Known rows, with every step that occurs:
R D S H: [ -6.7  10.9 -11.2  21.9  17.4   9.7   8.0  16.2  22.9  -8.1 -21.2  36.2
 -28.7 -18.3  23.5 -11.7   3.2  10.0]
H S B R D: [  4.4  14.5  -1.1   0.4   4.7   6.1  -4.8  -6.9 -13.3 -11.1  -4.8  11.9
  20.7  -8.9 -10.4   1.2 -15.7  37.9]
B R Z G: [ 10.7  -0.2  -7.1  -6.1 -24.6  15.5  -8.9 -14.8  -3.8  12.9  15.3 -29.4
   5.6  29.5  -8.4   3.6  16.2 -20.1]
H S Z G B R: [ 15.5  -0.2  34.3 -25.8 -12.6 -14.3 -11.5  -3.1 -14.4   6.9  23.0 -23.9
  34.4  15.3  -9.0   6.3 -56.0   6.4]
H R: [-15.5  -2.6   8.7   7.1  10.7   3.9  17.8  -5.6  -1.4  -1.5  -5.9  23.1
 -22.0 -22.8 -10.4  20.0  -2.5   9.1]
Z G H R D S: [  5.3  -7.3 -36.5  23.6  16.0  -7.3 -23.1   6.7  -4.2 -18.0 -19.1  18.1
 -14.0 -25.1  -1.8  -9.8  39.8   1.7]
G B R: [-11.6   1.9  18.4 -36.7   9.2   1.7  11.6   3.6  -0.7  10.8   7.3 -22.6
  11.8   4.6   8.2   7.8 -23.4   1.2]
H R Z: [ -8.6 -14.3   3.6   1.6  -3.7  11.3  15.9 -15.5  -3.8   6.4  -1.6  16.4
 -29.5  -8.3 -24.0  19.7  14.7  -0.2]
Z G B R D: [  6.4   4.2  -8.5 -28.7  11.8   6.8 -24.1   8.0 -11.9  -7.3  -4.9 -26.0
  34.8  23.5  -5.7 -27.4   0.1 -13.2]
D S H R Z G: [ -5.1 -11.2 -19.9  19.6  -4.5   4.1   1.8 -11.6  24.3  -5.5  15.7  -2.1
 -48.2  -0.8   8.4   3.7  33.4 -22.1]
D S H: [-15.0   9.2   3.8  22.4   6.8  -3.3  22.2   9.6  35.4   2.3   0.9  19.5
 -38.9 -22.7  36.9  10.1  -7.6   4.9]
D G B: [ -8.0   0.3  12.5 -14.5   6.9 -30.6  11.9   8.7   4.2  -0.6  -4.5 -10.2
  14.1   8.5  13.7 -16.3 -11.4  -5.2]
S H: [ -8.0  15.5  10.7  20.4   7.6  12.5  26.7  12.4  31.4   3.4  -2.6  15.8
 -18.9  -8.9  21.9  19.5 -12.7  12.0]
R Z G: [  6.0  -4.0  -2.9  13.6 -24.1  -1.8 -10.3  -9.8   6.0   6.2   6.6  -9.0
  -2.4  13.6  -5.9   0.4  15.2 -19.3]
S Z: [ -1.2   0.9  35.8   8.9 -11.8   0.0  11.9   4.7 -16.7  18.2  -4.5  29.1
   0.1 -17.9  -6.1  15.9 -46.7   6.1]
S H R Z G: [  1.8  -5.3 -12.1  17.5  -3.2  19.3   6.3  -8.6  20.9  -5.8  12.4  -5.5
 -27.0  12.4  -7.5  13.4  30.0 -15.8]
B R Z G H: [ 21.1  -1.2 -18.9  -0.5 -20.3  13.1  -9.8  -3.6   0.8  14.3  11.5 -33.7
  13.2  22.4  -3.4  18.9  32.5  -8.4]
B R: [ -4.6  11.6   8.9  -9.6  -1.7  14.3  15.6  -1.3  -1.7  13.7   0.1  -3.6
   0.3   1.7   1.4  17.2 -12.9   7.5]
R D S Z: [  0.1  -3.7  14.2  11.4  -2.9  -1.7  -6.5   8.4 -26.0   7.0 -22.4  49.3
 -10.3 -27.7  -5.3 -15.6 -32.7   4.4]

Rows:
[ 15.2  -4.3 -13.5  19.9 -19.7  -2.7 -10.2   0.6  11.2   7.7   3.0 -12.2
   4.2   5.0   0.5  14.9  31.5  -6.9]  R Z G H
[  0.3 -13.3  -8.3   8.9 -11.9   5.7  -6.0 -18.3  -3.4  -1.4   8.4  -3.7
 -17.2   5.5 -21.5   6.6  27.4 -19.3]  H R Z G
[ -5.4   1.3 -12.7 -10.7  39.0   3.3  13.3  17.4   7.4 -23.7 -20.3  10.0
   1.4  12.3  -2.6 -25.6  12.4   1.7]  S H R D G B
[ -5.5 -10.2  14.8 -42.4  -3.2   8.6   9.5  -6.7  -2.7  18.1  12.1 -28.8
   5.5  19.0  -5.2   8.8  -3.0  -9.5]  G B R Z
[ 13.2  17.6 -12.8   1.4   0.9  -9.8  -3.5  -5.6 -18.4 -16.2 -10.4   3.8
  32.5  12.2  -7.9 -19.7  -4.8  29.8]  H S B R D G
[ 10.7   8.0  -5.1  34.6  -9.8 -32.9 -13.4  -0.8  13.0 -11.5  13.8  -6.7
  20.8 -23.5  14.4  20.6   0.5  29.8]  Z G H S B
[ -6.2   7.3 -10.9  16.3  30.8  31.3  16.8  11.5   9.0 -16.1 -23.2  37.4
 -22.0 -11.7  -9.4   4.8  10.9  16.1]  S H R D
[ -0.6 -13.8   7.5 -13.9 -11.8 -15.7 -13.5  -4.9   6.0   3.8  13.8 -28.3
   7.9  16.8  -0.1  -8.8   7.4 -25.6]  R Z G B
[  2.2  -5.0  16.4  17.9 -21.9 -20.6 -13.7  -1.5 -12.4  11.1   7.7  12.7
  -7.5 -17.5  10.6  -7.3 -31.1 -17.9]  D S Z G
[ 19.9   3.1 -14.3   1.0 -18.3 -15.9   8.0 -11.6  -4.0   3.4  13.0 -22.3
  23.4  15.5  -2.1  17.6  20.3  28.9]  D G H S B R Z
[ -4.3  11.1  -7.9  -5.2   7.2  18.2  -6.6  -0.2 -23.4  -3.9  -8.7   4.4
  20.5  -7.3  -6.1  -8.0  -2.7  11.8]  S B R D
[-16.1   1.1  -9.9  17.7   7.3 -13.6 -11.6   0.7 -11.7 -10.2 -13.3  29.2
  -9.0 -37.7  14.0 -21.3   0.4   6.3]  R D S B
[  6.0  -4.4  28.1 -32.1  -9.2  -1.0 -13.0   2.4 -24.2  15.5  20.1 -31.1
  34.0  15.5  -3.4  -3.3 -42.1 -19.1]  S Z G B R
[ -5.7 -14.2  -2.6 -10.1   8.1   6.3   1.4  -4.0  22.5  -8.3  19.9 -24.6
 -15.6  15.8  -1.8   3.2  21.7 -21.7]  S H R Z G B
[-11.2  -3.2  -2.6 -33.6  19.5  -1.8  -6.4   7.1  -9.3   0.0 -10.8  -2.1
   1.3  -4.9   8.6 -23.9  -7.1  -2.1]  G B R D S
[ -0.6   2.1  -1.3 -14.8  16.9 -19.0  -2.7  16.1  -8.2 -11.6 -26.1   6.2
  25.4  13.6  -0.2 -38.6  -1.7  -2.0]  R D G B
